What can hang from each mark
fepe: mabov zikuf
doma: zikuf
muniv: lunek mabov
mevale: zikuf
gikopu: zikuf
topag: muniv
zikuf: birol doma fepe mevale
mabov: fepe muniv
didal: birol
birol: didal zikuf
lunek: muniv

Every row comes from one small tree of marks. The marks that hang from a mark follow it in brackets, in alphabetical order. Every link used is in the known rows. Which tree was each row made from?
Known rows
doma[zikuf[birol[didal] fepe[mabov[muniv[lunek]]] mevale]]: [ 0.08  0.15  0.16  0.17  0.10  0.45 -0.39  0.25 -0.13 -0.05 -0.27  0.09
  0.21 -0.54  0.31 -0.05  0.32 -0.21  0.08 -0.23  0.10  0.19 -0.37  0.26
 -0.08]
birol[didal zikuf[doma]]: [-0.22  0.12  0.19 -0.04  0.11  0.20 -0.14 -0.09  0.02  0.15 -0.08  0.16
  0.08 -0.67 -0.14  0.09 -0.10  0.38  0.08 -0.11 -0.20  0.05  0.22 -0.01
  0.10]
mevale[zikuf[doma fepe]]: [-0.04 -0.13 -0.10 -0.09  0.11  0.04 -0.37  0.14 -0.02  0.17  0.08 -0.15
  0.16 -0.63  0.18  0.13  0.01 -0.04 -0.38 -0.14  0.16  0.41 -0.21  0.17
 -0.04]
topag[muniv[lunek mabov[fepe[zikuf[birol[didal]]]]]]: [ 0.32  0.22 -0.09 -0.06 -0.09 -0.17 -0.06 -0.15 -0.10 -0.15 -0.39 -0.27
  0.07  0.69  0.06 -0.15  0.28 -0.19 -0.04 -0.09 -0.30 -0.55  0.29 -0.08
  0.11]
mabov[fepe[zikuf[doma mevale]]]: [ 0.18 -0.01 -0.05 -0.07  0.12  0.17 -0.02 -0.02 -0.11  0.38  0.02 -0.23
 -0.11 -0.27  0.02 -0.09 -0.03 -0.16 -0.31 -0.20 -0.02 -0.04  0.16  0.01
  0.31]
birol[zikuf]: [-0.12  0.14  0.13  0.10  0.02  0.09  0.13  0.08 -0.05  0.07 -0.02 -0.02
 -0.01 -0.37 -0.28  0.06 -0.12  0.17 -0.06  0.03 -0.19  0.02  0.13 -0.12
  0.12]
mevale[zikuf]: [-0.01 -0.14 -0.13 -0.04  0.07 -0.05 -0.15 -0.05 -0.08  0.18  0.07 -0.01
  0.07 -0.24  0.06  0.05 -0.14 -0.07 -0.28 -0.05  0.09  0.10 -0.06 -0.01
 -0.07]
topag[muniv[lunek mabov[fepe[zikuf[birol]]]]]: [ 0.35  0.19 -0.11 -0.06 -0.10 -0.21 -0.02 -0.08 -0.11 -0.15 -0.36 -0.36
  0.06  0.72  0.03 -0.15  0.24 -0.25 -0.14 -0.09 -0.28 -0.51  0.27 -0.09
  0.13]
doma[zikuf[fepe[mabov[muniv]] mevale]]: [ 0.12 -0.01  0.16  0.17 -0.05  0.48 -0.16  0.38 -0.16  0.07 -0.09  0.00
  0.18 -0.47  0.26  0.01  0.24 -0.22  0.03 -0.12  0.14  0.40 -0.44  0.11
  0.01]
zikuf[birol doma fepe[mabov] mevale]: [-0.08  0.13  0.07  0.08  0.28  0.40 -0.52  0.31  0.08  0.09 -0.15 -0.18
  0.14 -0.65  0.48 -0.02  0.13 -0.09 -0.27 -0.22  0.23  0.42 -0.23  0.48
  0.06]
fepe[mabov[muniv[lunek]] zikuf[birol[didal] doma mevale]]: [ 0.18 -0.03  0.22  0.03  0.13  0.38 -0.26  0.03  0.01  0.48 -0.38 -0.18
 -0.07 -0.32  0.26 -0.10  0.18 -0.12 -0.15 -0.31 -0.01 -0.15  0.21  0.11
  0.14]
mabov[fepe]: [ 0.20  0.07 -0.12 -0.08 -0.09  0.01  0.13 -0.06 -0.13  0.12 -0.04 -0.07
 -0.05  0.12  0.02 -0.15  0.09 -0.06  0.04 -0.08 -0.09 -0.17  0.07 -0.09
  0.13]
lunek[muniv[mabov[fepe[zikuf[mevale]]]]]: [ 0.27  0.03 -0.01 -0.14 -0.04  0.00  0.06 -0.13  0.05  0.18 -0.16 -0.21
  0.25  0.49  0.13 -0.11  0.24 -0.01 -0.03  0.03 -0.04 -0.29  0.01 -0.07
  0.12]
muniv[lunek mabov[fepe[zikuf]]]: [ 0.38  0.16 -0.06 -0.17 -0.10 -0.09  0.04 -0.07 -0.12  0.03 -0.36 -0.32
 -0.04  0.44  0.05 -0.12  0.33 -0.17 -0.12 -0.23 -0.37 -0.59  0.22 -0.22
  0.26]
topag[muniv[lunek mabov[fepe[zikuf[doma mevale]]]]]: [ 0.31  0.08 -0.04 -0.10 -0.12 -0.10 -0.07 -0.03 -0.14 -0.02 -0.30 -0.39
  0.10  0.63  0.11 -0.09  0.17 -0.22 -0.23 -0.11 -0.23 -0.34  0.25 -0.10
  0.21]
fepe[mabov[muniv] zikuf[birol[didal] doma mevale]]: [ 0.15 -0.05  0.18  0.05  0.15  0.43 -0.21  0.01  0.03  0.54 -0.28 -0.14
 -0.09 -0.41  0.25 -0.11  0.10 -0.10 -0.13 -0.24  0.07 -0.07  0.18  0.16
  0.14]
topag[muniv[lunek]]: [ 0.14  0.06  0.03  0.02 -0.14 -0.18 -0.05  0.02 -0.08 -0.22 -0.22 -0.19
  0.11  0.57  0.02 -0.01  0.15 -0.13 -0.05  0.01 -0.16 -0.19  0.15 -0.09
 -0.03]
birol[didal]: [-0.09  0.09  0.05 -0.02  0.05  0.11 -0.11 -0.18  0.04  0.00 -0.11  0.24
  0.04 -0.09  0.08  0.00  0.09  0.17  0.28 -0.03 -0.04 -0.12  0.06  0.04
 -0.04]
didal[birol[zikuf[doma fepe[mabov[muniv[lunek]]] mevale]]]: [-0.20  0.20  0.21  0.08  0.01  0.23  0.15  0.18 -0.13  0.13 -0.26  0.03
  0.11 -0.56 -0.13  0.03  0.23  0.26  0.10 -0.09 -0.25  0.21  0.00 -0.01
  0.18]
muniv[lunek mabov[fepe[zikuf[birol[didal] doma mevale]]]]: [ 0.29  0.17 -0.04 -0.19  0.05  0.00 -0.18 -0.13 -0.10  0.07 -0.39 -0.27
  0.02  0.23  0.16 -0.14  0.26 -0.15 -0.18 -0.32 -0.31 -0.54  0.24 -0.06
  0.26]
lunek[muniv[mabov]]: [ 0.19  0.01  0.01 -0.15 -0.10 -0.10  0.03 -0.13  0.12  0.01 -0.15 -0.12
  0.32  0.57  0.12 -0.05  0.25  0.09  0.09  0.09 -0.04 -0.24 -0.05 -0.06
 -0.03]
gikopu[zikuf[birol fepe[mabov]]]: [ 0.11  0.22 -0.11  0.03  0.28  0.21 -0.20  0.11 -0.01 -0.06 -0.09 -0.11
  0.11 -0.46  0.29 -0.11  0.30 -0.14 -0.09 -0.10  0.09  0.08 -0.20  0.30
  0.01]
birol[didal zikuf[doma fepe[mabov] mevale]]: [-0.25  0.22  0.29  0.10  0.12  0.53 -0.20  0.17  0.02  0.21 -0.19  0.09
  0.12 -0.82  0.13  0.11  0.08  0.35  0.10 -0.09 -0.10  0.29  0.00  0.09
  0.19]

Which tree is each row?
[-0.24  0.32  0.29  0.21  0.08  0.52 -0.03  0.16 -0.01  0.12 -0.24  0.15
  0.06 -0.62  0.07  0.07  0.14  0.31  0.24  0.02 -0.13  0.14 -0.03  0.02
  0.16]  birol[didal zikuf[fepe[mabov] mevale]]
[ 0.32  0.11 -0.15 -0.13 -0.05  0.00  0.14 -0.11 -0.07  0.14 -0.15 -0.24
 -0.08  0.27  0.01 -0.16  0.15 -0.13 -0.07 -0.09 -0.20 -0.41  0.16 -0.12
  0.27]  muniv[mabov[fepe[zikuf]]]
[ 0.25  0.03 -0.04 -0.18  0.05 -0.02 -0.09 -0.15  0.08  0.18 -0.16 -0.24
  0.28  0.35  0.15 -0.12  0.20 -0.02 -0.14 -0.05 -0.02 -0.26  0.04  0.04
  0.10]  lunek[muniv[mabov[fepe[zikuf[birol doma mevale]]]]]
[ 0.26 -0.02 -0.01 -0.19 -0.02  0.01 -0.02 -0.12  0.07  0.22 -0.14 -0.24
  0.27  0.39  0.15 -0.09  0.21  0.01 -0.10 -0.02 -0.03 -0.22  0.03 -0.03
  0.14]  lunek[muniv[mabov[fepe[zikuf[doma mevale]]]]]
[ 0.14  0.00  0.19  0.16 -0.07  0.45 -0.20  0.40 -0.18  0.03 -0.15 -0.03
  0.19 -0.41  0.27  0.02  0.30 -0.23  0.02 -0.16  0.08  0.33 -0.42  0.08
  0.01]  doma[zikuf[fepe[mabov[muniv[lunek]]] mevale]]
[ 0.16  0.12  0.14  0.08 -0.24  0.22  0.03  0.33  0.01 -0.01 -0.31 -0.17
  0.05  0.01  0.25 -0.02  0.54 -0.02  0.27 -0.02 -0.02  0.09 -0.24  0.00
  0.00]  zikuf[fepe[mabov[muniv[lunek]]]]
[-0.04  0.08 -0.09  0.00  0.41  0.21 -0.28 -0.05 -0.11  0.07  0.02 -0.04
  0.13 -0.44  0.24 -0.12 -0.09 -0.21 -0.35 -0.11  0.18  0.10 -0.07  0.33
  0.07]  gikopu[zikuf[birol mevale]]
[ 0.40 -0.10  0.08 -0.18 -0.23  0.04  0.05  0.02 -0.22  0.39 -0.30 -0.38
 -0.05  0.06 -0.03 -0.16  0.32 -0.20 -0.10 -0.27 -0.14 -0.27  0.19 -0.14
  0.21]  mabov[fepe[zikuf[doma]] muniv[lunek]]
[-0.10  0.12 -0.15  0.04  0.24  0.03 -0.39 -0.01  0.01  0.00 -0.09  0.04
  0.13 -0.56  0.16  0.02  0.09 -0.07 -0.18 -0.10  0.15  0.12 -0.19  0.27
 -0.15]  mevale[zikuf[birol[didal] fepe]]
[-0.12  0.20  0.28  0.03 -0.05  0.38 -0.10  0.13  0.03  0.17 -0.24  0.06
  0.11 -0.70  0.02  0.07  0.24  0.38  0.28 -0.09 -0.17  0.15  0.03  0.01
  0.10]  birol[didal zikuf[doma fepe[mabov[muniv]]]]
[ 0.00  0.15 -0.01  0.09  0.36  0.06 -0.17 -0.13  0.10  0.10 -0.10 -0.04
 -0.15 -0.43 -0.13 -0.03  0.03 -0.11 -0.19 -0.12 -0.02 -0.22  0.20  0.18
  0.07]  fepe[zikuf[birol[didal]]]
[ 0.29  0.05 -0.07 -0.20  0.02 -0.10 -0.06 -0.17  0.11  0.14 -0.17 -0.24
  0.27  0.38  0.10 -0.13  0.25  0.00 -0.08 -0.05 -0.07 -0.33  0.06  0.01
  0.07]  lunek[muniv[mabov[fepe[zikuf[birol doma]]]]]
[-0.20  0.27  0.32  0.19 -0.02  0.53  0.00  0.17 -0.04  0.18 -0.30  0.13
  0.08 -0.57  0.07  0.04  0.19  0.30  0.30  0.03 -0.11  0.13 -0.04  0.01
  0.15]  birol[didal zikuf[fepe[mabov[muniv]] mevale]]
[ 0.23  0.15 -0.14 -0.01  0.15  0.01  0.05 -0.10 -0.07  0.20 -0.07 -0.18
 -0.17 -0.15 -0.09 -0.17  0.08 -0.19 -0.19 -0.16 -0.09 -0.29  0.18  0.02
  0.19]  mabov[fepe[zikuf[birol]]]
[-0.05 -0.01  0.00 -0.07  0.30  0.35 -0.36  0.19 -0.09  0.12  0.09 -0.20
  0.22 -0.73  0.36  0.03  0.08 -0.11 -0.37 -0.14  0.22  0.48 -0.24  0.35
  0.18]  gikopu[zikuf[doma fepe mevale]]
[-0.07  0.17  0.07  0.18  0.27  0.38 -0.45  0.20 -0.09 -0.14 -0.08  0.14
  0.21 -0.74  0.20  0.00  0.14 -0.21 -0.06 -0.18  0.17  0.31 -0.39  0.37
 -0.07]  doma[zikuf[birol[didal] fepe mevale]]
[ 0.30  0.06  0.08 -0.05 -0.10  0.15 -0.01 -0.05 -0.23  0.35 -0.41 -0.25
 -0.06  0.06  0.03 -0.24  0.30 -0.25 -0.04 -0.24 -0.08 -0.38  0.18 -0.02
  0.18]  mabov[fepe[zikuf[birol[didal] mevale]] muniv[lunek]]
[-0.24  0.17  0.07  0.01  0.11  0.02  0.19 -0.03 -0.08  0.07 -0.05  0.14
  0.06 -0.56 -0.34  0.04  0.00  0.31  0.04 -0.07 -0.29  0.11  0.14 -0.04
  0.14]  didal[birol[zikuf[doma]]]
[ 0.31  0.13 -0.05 -0.04 -0.14 -0.10  0.01 -0.04 -0.16 -0.07 -0.32 -0.36
  0.07  0.73  0.08 -0.11  0.20 -0.24 -0.16 -0.06 -0.25 -0.41  0.24 -0.14
  0.20]  topag[muniv[lunek mabov[fepe[zikuf[mevale]]]]]
[ 0.22  0.08 -0.14 -0.08  0.18  0.01 -0.07 -0.09 -0.05  0.26 -0.03 -0.23
 -0.13 -0.29 -0.05 -0.14  0.03 -0.17 -0.29 -0.24 -0.07 -0.19  0.21  0.08
  0.21]  mabov[fepe[zikuf[birol doma]]]
[-0.03 -0.13 -0.18 -0.12  0.27 -0.09 -0.45 -0.09 -0.03  0.19  0.06 -0.06
  0.14 -0.54  0.12  0.02 -0.23 -0.10 -0.49 -0.23  0.15  0.17  0.00  0.23
 -0.12]  mevale[zikuf[birol doma]]
[-0.07  0.15  0.18  0.02  0.17  0.47 -0.58  0.22  0.04  0.13 -0.38 -0.08
  0.20 -0.58  0.54 -0.06  0.33 -0.01 -0.01 -0.28  0.18  0.27 -0.18  0.45
  0.01]  zikuf[birol[didal] doma fepe[mabov[muniv[lunek]]] mevale]
[ 0.23  0.13 -0.13 -0.16  0.09  0.10 -0.08 -0.16 -0.06  0.19 -0.18 -0.19
 -0.02  0.06  0.12 -0.17  0.09 -0.11 -0.14 -0.19 -0.14 -0.36  0.18  0.04
  0.27]  muniv[mabov[fepe[zikuf[birol[didal] doma mevale]]]]
[ 0.07  0.07  0.03 -0.05  0.28  0.36 -0.43  0.19 -0.09  0.13 -0.16 -0.23
  0.23 -0.62  0.47 -0.09  0.24 -0.18 -0.30 -0.25  0.18  0.28 -0.20  0.39
  0.08]  gikopu[zikuf[birol doma fepe[mabov[muniv[lunek]]] mevale]]
